Each row comes from the steps of one walk. Every step used is in the known rows, and no mark comes twice. Write the walk behind each row, first mark first.
Known rows:
n-j-z: -22.2 34.5 1.2 7.5 7.4 2.7 -27.4 0.1 30.0 -19.7 2.0 -28.8 -10.3 3.9 -8.2 -11.8 4.2 -13.8 -13.5 6.0 10.9 -4.6 12.9 1.5 -21.4 14.3 -7.8 -1.7 -11.3 -3.2 8.9 25.9
h-k: -14.2 -15.9 -0.3 5.4 -17.4 -2.5 18.9 12.2 -4.1 12.4 18.1 16.5 -1.9 13.0 9.6 12.5 -6.8 -7.2 4.2 8.7 9.5 -5.8 -18.1 11.6 -2.6 2.3 -40.5 -4.3 -18.9 4.0 -8.8 -18.4
s-f-a-j-z-k-u: 8.4 42.2 8.4 14.9 18.1 31.9 -17.8 -9.8 19.4 -29.6 6.0 17.7 38.2 -23.9 -10.7 -12.7 -10.9 36.3 -10.1 -7.3 -3.8 17.4 50.5 -38.4 6.7 -10.6 47.4 20.1 22.2 -5.9 12.4 8.6
n-j: -8.9 28.8 7.0 6.2 3.2 -11.3 -17.2 8.7 4.5 7.7 4.1 -30.1 -14.8 17.0 -7.3 1.4 -13.2 -36.3 -2.9 10.0 23.1 -12.1 -13.3 23.0 -15.7 14.8 -14.8 -6.2 -0.8 16.5 6.0 -5.3
u-k-h-j-a-f-s: 24.0 -27.2 -20.1 -26.6 -30.7 27.7 37.1 4.0 -14.9 17.1 -21.3 -14.7 -8.5 -10.6 27.8 -10.6 5.9 19.7 27.0 -5.3 -23.9 0.0 -1.4 11.6 2.3 5.1 -23.1 -0.1 16.7 0.5 -12.8 -14.0
s-f-a-j-u-k-h: 36.7 -10.2 -8.1 7.0 -4.9 11.1 -8.5 -5.5 -8.2 -17.0 13.6 -0.7 -15.2 -14.1 -10.0 -13.3 -3.3 -20.5 9.7 -0.9 -4.2 2.6 18.0 13.0 47.1 -11.2 36.9 2.1 17.8 21.6 17.3 -15.9
s-f-a-j: 2.3 -3.8 21.2 18.2 21.5 -2.6 -23.9 42.5 -13.7 -1.7 -6.1 -17.1 3.2 6.2 -7.8 -7.9 -15.6 -8.8 -10.9 9.6 11.7 -21.6 32.5 -3.3 -6.5 -1.8 9.9 4.4 24.6 25.4 -10.1 -36.7
s-f-a-j-n: 6.9 4.4 26.0 16.9 33.0 -10.7 -41.9 28.1 -25.8 0.1 -11.0 -25.8 33.7 -3.9 -0.8 -0.5 -3.2 4.2 -6.7 1.2 -3.6 -15.9 18.4 3.5 -13.3 -3.2 14.6 0.0 24.6 22.4 -40.6 -13.7
f-a-j-n: 21.9 -14.1 27.9 20.9 32.2 -21.2 -30.3 10.4 -16.9 -7.1 -10.1 -25.4 22.8 1.7 10.5 11.0 5.3 7.6 -16.4 -6.3 10.9 -26.6 11.2 -5.1 -12.4 0.7 4.5 -6.1 23.1 13.7 -38.0 9.6
j-h: -21.5 -8.1 -9.8 4.7 26.0 -16.7 22.7 4.7 -9.9 15.8 3.7 -19.4 -20.3 -4.1 -2.9 8.9 -5.0 -9.9 -7.6 3.8 11.8 0.8 -23.8 15.2 16.1 3.3 4.5 -8.6 -13.5 1.4 1.4 -34.6
k-h: 3.9 -12.0 -9.0 0.3 0.9 -16.1 24.9 -15.7 -6.6 -0.7 -3.7 -12.1 -32.5 16.7 4.9 12.2 2.7 -16.7 22.7 12.9 6.9 -12.8 -28.4 11.8 10.8 6.5 -11.5 -6.7 -23.9 -3.7 4.2 -43.7
h-k-z-j: -1.1 4.4 19.4 -8.7 -8.7 -17.7 16.7 -7.8 3.2 -6.6 4.1 54.3 23.5 15.6 -12.1 10.6 7.9 -2.0 3.1 -4.5 -9.1 -3.9 -5.3 -23.0 -7.3 -17.1 -44.1 -4.0 -17.3 -20.6 -3.0 27.0
s-f-a: -3.5 -12.7 -1.9 13.3 20.6 -2.7 -16.6 32.6 -4.8 1.0 1.7 -14.4 2.7 1.6 -9.3 12.8 8.1 -11.5 4.2 13.9 20.5 -11.0 25.3 12.8 4.4 0.7 -4.8 0.7 7.7 23.2 -14.3 -70.8
u-k-z: 18.6 -17.5 25.1 0.6 -15.9 5.1 -11.9 -3.0 17.5 -21.5 23.6 -0.3 -27.2 3.0 -3.1 26.2 6.1 4.5 18.9 7.4 12.8 6.8 5.5 -3.7 4.7 4.4 -3.6 -8.4 -12.5 13.7 10.3 12.6
h-k-z-j-u: -5.8 2.3 -1.2 -15.5 -6.9 -17.7 7.6 -31.6 16.7 -10.1 21.3 66.6 21.5 9.8 -16.3 4.7 19.3 -8.7 -8.8 -10.3 -15.5 20.8 -5.9 -14.8 15.6 -9.4 -7.5 -1.2 -22.4 -23.1 14.0 26.8
f-a-j: 16.0 -24.1 23.5 21.8 17.3 -10.9 -14.8 24.8 -7.3 -11.9 -7.0 -17.2 -7.2 9.7 4.1 3.1 -8.2 -5.4 -17.2 3.5 24.1 -33.1 26.5 -13.2 -4.0 0.2 0.7 -3.0 23.5 17.8 -6.4 -12.8
z-k-h-j: 4.1 3.1 -17.8 -14.6 -25.6 -15.4 61.7 -11.8 -1.7 3.3 -16.0 -1.0 -8.5 -2.6 -7.5 4.7 0.6 1.2 27.9 6.6 -1.2 -7.6 -54.7 -8.7 18.3 -7.2 -15.0 12.5 -4.6 -1.8 17.6 2.0
s-f-a-j-u: -1.9 -3.1 -2.5 10.9 25.7 -0.9 -35.9 19.7 -1.7 -5.3 11.2 -3.2 -2.7 1.6 -13.7 -17.6 -6.0 -17.7 -20.9 4.8 2.8 2.7 33.1 5.3 17.3 3.5 45.2 9.6 18.3 22.3 4.5 -43.8
a-j-z: -17.0 1.4 18.9 17.7 10.4 2.9 -29.3 6.9 18.9 -27.3 4.5 -14.0 -19.4 7.2 4.1 -15.9 -11.9 13.8 -21.5 8.4 -3.3 -7.2 20.7 -26.4 -23.4 6.9 16.6 3.9 -8.0 -7.1 1.1 19.0
z-j-a: -12.6 -4.4 -4.3 11.9 -0.7 -4.5 -23.3 -4.6 -4.8 25.5 -32.9 16.6 -1.2 12.5 -14.1 -13.0 13.8 -3.7 -8.5 -3.1 9.9 -6.4 5.8 10.3 -45.3 -8.1 -0.2 -13.8 -17.0 -20.4 3.0 4.9
f-a: 11.4 -34.2 1.4 14.9 18.9 -13.5 -9.0 15.7 4.2 -5.0 -5.3 -16.2 -5.1 5.6 1.6 21.0 15.9 -7.9 0.2 6.6 35.1 -22.5 19.0 4.1 5.7 2.7 -14.7 -5.8 7.5 12.4 -8.9 -46.9
u-k-z-j-n: 28.5 8.5 25.6 1.2 2.1 -11.7 -42.5 -21.9 -2.3 -11.0 8.6 15.7 34.1 -0.5 -11.7 30.5 27.3 11.2 16.8 -14.3 -7.8 10.9 -8.8 -6.9 -15.1 -20.7 -1.2 -14.5 -2.8 -11.5 -16.0 57.4
f-s: 5.6 -7.4 -7.8 -4.5 7.5 8.7 -13.2 -3.7 -12.1 22.9 10.4 -27.8 -0.1 14.9 -2.3 15.6 4.1 7.8 1.7 1.3 22.8 -5.8 3.9 1.0 -7.1 24.9 -16.6 -6.0 -4.8 1.1 -23.1 -71.4
n-j-a-f-s: -6.3 18.6 -12.7 -18.8 -3.4 30.4 -25.5 11.1 -17.2 30.2 -31.2 -31.1 14.9 5.1 15.0 -16.5 -11.8 -2.8 -8.1 -8.1 -1.6 -4.4 33.3 25.9 -37.6 24.1 -6.6 0.8 15.6 -2.6 -27.6 -31.2
u-k: 12.4 -20.7 1.7 15.5 -17.7 14.1 -20.2 12.8 -0.4 6.2 25.9 -15.7 -25.5 9.4 5.1 22.7 -4.2 -10.9 17.3 11.6 27.9 2.0 -5.6 22.2 2.0 0.8 -3.2 -7.5 -5.5 18.2 7.8 -12.8
u-k-z-j-a-f-s: 26.2 -13.8 5.7 -23.8 -14.9 39.1 -28.0 -5.8 -9.3 2.9 -23.8 24.9 36.0 -4.9 4.2 4.2 15.7 31.4 8.7 -17.0 -18.4 14.6 51.6 -12.9 -25.2 -5.9 3.7 -0.1 14.4 -28.4 -24.7 6.9

Which walk is each row?
-13.6 45.9 -15.2 5.0 -16.2 19.9 -21.2 -12.2 22.4 -19.4 -11.6 -9.8 17.1 -12.6 -19.6 -8.5 0.8 3.4 -7.9 -0.5 12.2 3.6 3.3 -9.1 -10.5 2.4 10.2 14.6 -5.8 -18.5 7.8 43.7
n-j-z-k
-22.8 30.3 -8.9 -3.3 -1.4 -6.7 43.2 4.6 -12.9 19.8 2.1 -1.2 5.7 -11.8 -8.4 -9.1 -18.5 -32.8 -14.9 -6.8 5.8 -7.5 -34.6 26.3 20.4 -4.9 -43.5 -11.1 -5.0 4.7 3.9 25.6
n-j-h-k
-9.4 -22.0 -16.3 -13.8 1.4 30.8 -17.1 12.7 -19.7 28.6 -23.3 -14.4 9.4 5.7 23.7 -0.5 -1.0 23.6 -0.5 -2.1 -8.2 3.8 36.4 13.6 -31.1 23.7 4.6 3.1 3.7 -8.6 -39.0 -67.5
j-a-f-s
-7.4 -0.5 15.8 19.6 22.0 9.7 -35.7 33.4 12.3 -31.1 -8.2 -14.3 6.6 -11.1 -10.0 -22.2 -0.8 14.0 -20.6 7.6 -3.5 -12.9 54.3 -24.0 -9.4 -4.3 15.1 8.3 12.8 3.6 -8.3 -9.1
s-f-a-j-z
-1.8 5.2 27.3 13.6 20.0 -18.3 -34.2 2.4 -22.1 6.7 3.3 -25.2 7.0 14.0 12.9 5.4 -13.0 3.4 -9.3 2.7 -5.3 -12.1 -14.3 1.7 -30.0 7.0 14.6 -6.0 3.4 10.2 -29.4 12.9
a-j-n
-18.7 -2.8 10.2 5.7 -0.4 -7.2 41.8 13.3 -24.9 16.1 3.7 14.4 -3.2 -5.4 5.5 -13.5 -37.8 -3.6 -25.3 -4.4 -9.4 -10.2 -23.1 -3.8 14.8 -10.0 -18.7 -3.8 -1.9 1.9 -5.4 19.7
a-j-h-k
-3.1 3.7 -28.1 -4.8 -17.9 13.3 23.3 -36.4 14.9 -29.2 -17.2 8.4 1.4 -16.1 -7.8 2.9 11.9 22.0 18.1 3.3 -4.7 4.6 -10.2 -22.4 14.0 -7.6 12.3 12.1 -27.4 -37.9 6.1 3.1
j-z-k-h
-5.8 -5.1 -25.3 -13.6 3.3 -34.9 43.1 -22.5 15.5 -0.3 16.4 -4.1 -40.7 10.3 1.6 -6.4 14.1 -24.8 12.5 6.9 -7.8 9.3 -44.9 10.1 35.5 12.9 2.4 3.3 -15.1 9.1 32.1 -19.7
k-h-j-u
-12.6 11.7 1.4 9.2 -12.7 23.9 -19.6 -2.7 11.7 -26.5 -9.7 3.3 8.2 -7.4 -5.2 -12.5 -16.1 30.6 -15.5 1.9 -3.4 1.5 15.2 -36.8 -15.4 -3.1 33.8 22.2 0.6 -22.5 1.2 37.5
a-j-z-k
12.1 22.4 -15.0 5.1 -15.7 12.1 -41.5 -11.2 16.1 5.4 39.3 -18.1 -22.7 2.9 -7.9 2.5 -3.6 -41.5 -2.1 -1.8 22.1 19.5 -8.2 43.3 17.8 11.7 21.4 -3.3 1.8 25.8 31.0 19.9
n-j-u-k
12.1 -9.7 -4.6 0.1 -20.1 -2.3 29.3 -5.0 33.1 -29.6 11.3 -11.8 -36.3 -14.3 5.2 -4.5 20.5 10.0 23.0 7.0 -9.3 3.5 -23.0 -14.6 19.9 -8.0 -26.1 0.1 -9.4 -1.3 29.2 38.9
u-k-h-j-z
-15.2 -19.7 -11.0 -22.3 -3.3 11.3 11.8 26.3 -7.9 31.6 -24.5 -18.5 4.2 1.6 25.1 -14.2 0.9 25.2 -0.3 -1.7 -16.8 0.8 14.3 1.4 -28.5 21.8 -15.3 6.3 18.7 3.2 -22.7 -39.0
h-j-a-f-s
4.9 14.6 24.3 -5.7 27.3 -34.6 -30.0 -24.6 -1.6 -9.4 -7.1 13.1 35.7 11.9 -12.2 25.1 28.0 5.8 3.9 -7.5 -12.0 1.8 -10.7 -16.2 -23.9 -7.1 -2.3 -9.5 -11.9 -19.8 -24.2 28.6
k-z-j-n
3.2 -3.1 3.3 -31.9 7.0 15.7 -16.3 -9.9 -8.5 9.5 -39.4 23.1 39.6 3.4 5.0 -3.9 15.8 27.9 -1.8 -13.8 -24.0 5.0 48.4 -21.7 -35.9 3.9 2.6 2.3 5.5 -34.9 -30.5 -19.9
k-z-j-a-f-s
10.6 -17.8 9.5 -10.4 -17.2 20.2 -26.3 6.5 0.2 -8.4 -22.5 36.8 10.1 -3.5 10.4 -0.6 6.8 12.2 13.0 -3.5 -20.8 14.2 38.9 -0.1 -27.9 -18.1 16.6 2.1 3.4 -18.6 0.7 37.6
u-k-z-j-a-f
-9.2 -1.5 2.7 8.9 11.6 -7.7 -28.0 -5.2 2.0 -0.1 24.8 -5.8 -29.4 20.1 3.9 -11.1 -17.8 -15.8 -22.5 6.2 1.8 9.7 -0.2 5.4 1.4 16.8 44.9 8.8 -1.7 13.5 12.9 -13.5
a-j-u
2.8 -18.7 -12.7 2.3 -15.3 -5.7 -4.2 4.0 22.5 5.2 47.6 -5.7 -34.5 2.1 1.7 6.7 9.2 -14.7 2.7 7.7 7.5 24.0 -27.8 18.3 24.8 6.5 15.1 3.0 3.2 29.8 35.4 10.6
h-j-u-k
-18.1 5.2 -20.3 6.0 -12.9 19.3 -11.4 -11.3 20.3 -20.1 -4.5 4.4 11.6 -12.1 -6.6 6.6 8.6 29.0 1.2 4.8 10.0 11.7 7.5 -20.2 -4.6 -1.6 19.9 17.2 -15.8 -27.3 -0.3 5.2
j-z-k
-4.1 -14.0 -13.6 -17.4 15.0 23.0 -11.1 19.5 -22.6 17.2 10.4 -24.0 17.2 17.2 31.4 21.0 -11.4 7.6 4.0 6.0 -2.6 2.7 21.2 9.2 -2.8 21.0 1.2 17.0 14.5 -1.4 -40.2 -90.7
a-f-s
-2.9 -8.0 -0.9 -7.8 -1.4 -37.9 53.0 -0.1 4.0 2.8 -2.5 -17.1 -39.4 13.3 8.6 2.5 2.8 -16.1 20.2 13.8 -2.1 -13.8 -47.8 0.4 11.2 5.2 -32.5 -1.4 -10.3 11.0 16.7 -17.4
k-h-j
19.6 -5.6 25.1 -0.7 -12.0 8.0 -31.1 -17.7 20.0 -28.7 33.8 9.9 -32.7 1.8 -3.9 0.2 -10.0 -0.2 -8.5 0.4 -4.7 20.8 14.2 -13.1 14.9 9.8 47.1 1.8 -3.7 15.7 23.4 43.2
a-j-u-k-z
-30.8 -25.2 -3.7 -10.7 -0.1 -4.7 14.9 40.0 1.9 15.2 -22.0 -7.9 -18.2 5.8 34.3 -12.2 -4.9 6.4 1.4 11.9 -18.3 -1.8 2.3 16.4 -31.0 10.8 -2.5 9.9 7.5 11.5 3.0 -10.6
h-j-a-f
25.4 -5.5 3.2 -1.8 -12.7 -23.3 23.8 -10.6 -8.2 0.4 9.5 -20.5 -9.4 -7.3 12.8 19.3 18.5 -0.3 33.1 -0.7 -9.4 -1.7 -60.0 14.1 15.2 -8.3 -26.1 -14.0 0.2 16.9 -2.5 33.5
u-k-h-j-n
0.5 12.3 2.5 10.0 27.1 -25.9 -38.1 -12.5 -19.6 16.9 -3.6 -0.3 37.6 15.4 -1.1 21.0 19.6 -6.4 2.9 -5.0 1.2 -2.2 -25.4 10.9 -24.8 -10.4 2.5 -8.2 -3.2 -15.5 -26.9 2.1
z-j-n
-0.1 -3.3 -22.7 -15.2 -37.5 -4.5 58.3 -19.1 -0.3 13.9 -50.1 13.8 -16.8 -13.6 -12.4 -18.7 8.4 17.4 18.3 -0.8 -4.2 -5.9 -37.0 -5.6 -7.7 -3.9 -11.1 -0.1 -15.3 -10.3 20.0 26.9
z-k-h-j-a
7.8 -31.0 -11.8 -13.3 -30.4 10.9 39.5 17.8 -3.7 3.9 -20.5 -1.7 -31.1 -10.1 36.6 -10.0 -3.9 0.1 30.5 7.4 -26.9 0.7 -12.7 22.9 1.8 -8.5 -10.4 3.9 6.4 9.7 14.5 17.4
u-k-h-j-a-f
-16.7 33.2 12.8 -18.5 -4.2 -18.2 51.3 -6.6 7.7 -3.9 -1.8 15.9 7.1 -16.3 -18.0 -3.8 -10.0 -17.9 -11.4 -9.6 -7.3 -6.5 -20.7 -2.3 20.5 -2.4 -47.2 -13.7 -13.1 1.6 5.7 52.3
n-j-h-k-z
5.3 28.5 -3.6 7.7 -1.4 15.0 7.3 -32.1 3.8 13.9 23.7 18.5 7.0 2.2 1.2 24.2 -12.2 10.5 13.9 -2.5 16.7 24.4 -14.7 1.3 6.3 5.3 26.6 4.8 -5.9 -2.7 21.1 -27.1
z-k-u
14.3 -15.4 -0.6 -5.1 -13.9 5.0 -22.5 -24.1 29.1 -23.6 41.1 14.3 -28.5 -0.7 -7.8 17.8 15.2 -3.7 8.0 3.0 5.9 30.3 7.2 2.4 26.8 10.9 30.0 -5.0 -16.9 9.5 22.8 8.5
j-u-k-z
-11.0 -1.0 8.7 9.8 14.3 -1.8 35.1 38.9 -29.5 5.9 -5.4 15.1 22.6 -22.3 -10.7 -18.9 -26.5 -3.1 -23.2 -8.1 -7.4 -17.1 10.5 -2.6 28.9 -22.2 -18.0 -0.9 20.8 13.2 -15.4 -6.8
s-f-a-j-h-k
29.9 -10.8 -5.0 3.6 -17.4 4.4 -0.6 -28.5 -2.9 -11.8 24.1 -0.6 -41.4 6.6 6.3 -8.6 -14.9 -20.5 6.3 -2.1 -4.6 8.8 -15.2 11.3 31.5 -1.7 37.0 0.2 -3.5 9.6 25.2 14.0
a-j-u-k-h
-25.1 7.6 -14.7 -0.1 -15.8 2.1 14.9 5.4 29.0 -19.1 -2.1 2.5 6.0 -16.5 -8.0 -3.2 11.5 31.0 0.7 6.1 -0.9 9.1 -14.5 -30.8 -4.9 -4.0 0.6 20.8 -4.9 -12.0 14.1 32.2
h-j-z-k
-3.0 -9.6 -17.1 -14.7 8.1 23.8 -24.9 3.9 -26.7 33.4 -32.7 7.9 39.1 9.9 10.4 -6.3 7.2 14.3 -6.0 -11.5 -14.4 2.2 34.3 4.8 -37.3 4.3 4.8 5.4 13.0 -31.7 -34.2 -45.2
z-j-a-f-s
-0.1 46.9 -25.4 -8.3 -20.9 10.4 14.8 -36.8 19.2 -27.0 -25.0 -3.9 7.5 -16.4 -18.5 -12.9 4.6 -3.2 9.6 -3.9 0.7 -3.6 -12.7 -10.2 9.7 -3.1 2.0 9.4 -15.8 -31.3 14.1 42.3
n-j-z-k-h
11.1 -19.0 30.9 -5.2 10.9 -21.8 53.7 9.5 -5.5 -26.3 -14.7 27.9 12.8 -22.5 -6.5 -2.0 -9.9 13.1 -23.7 -16.3 -7.8 -24.6 17.1 -39.6 30.5 -17.8 -31.8 -9.7 11.8 2.7 -9.4 44.0
f-a-j-h-k-z
-23.1 -17.3 3.8 2.6 -9.2 -15.2 13.9 19.0 13.3 21.8 -23.1 -10.2 -35.8 5.3 0.8 -16.9 9.8 6.3 -3.4 11.2 5.7 -5.4 -13.9 7.8 -33.9 12.8 -18.8 -12.1 -10.7 12.3 17.2 7.9
h-j-a
14.1 -5.6 -19.8 11.2 -4.7 6.9 -40.4 -18.3 2.8 7.9 36.5 19.0 -0.7 8.0 -10.7 9.4 12.8 -24.7 -0.5 -5.9 11.4 25.7 -6.2 18.0 18.2 -14.5 32.6 1.3 -0.3 -7.3 24.7 4.3
z-j-u-k
0.0 26.8 17.0 10.1 31.8 4.1 44.8 8.2 -15.4 13.9 20.8 26.6 23.5 -23.3 -1.5 -13.6 -32.1 0.7 -18.1 -16.0 -13.7 5.0 9.2 -4.7 36.1 -16.6 -8.1 -7.6 20.6 16.0 7.4 -7.9
s-f-a-j-h-k-u
-10.7 60.9 -0.8 -1.6 16.4 -4.6 51.5 -25.6 1.1 26.1 27.1 13.5 7.0 -9.8 1.4 -3.8 -25.2 -27.5 -9.6 -15.2 -0.7 15.2 -34.2 22.7 27.7 0.5 -32.1 -16.5 -0.5 7.8 25.4 25.7
n-j-h-k-u
-19.4 4.4 -12.6 1.3 7.4 -15.8 39.8 0.3 -24.6 23.6 0.4 36.9 25.5 -5.7 -11.3 -0.7 -3.3 -14.1 -12.6 -10.8 -6.3 -2.6 -34.2 3.6 17.0 -28.8 -34.2 -6.2 -6.8 -25.0 -3.3 10.9
z-j-h-k
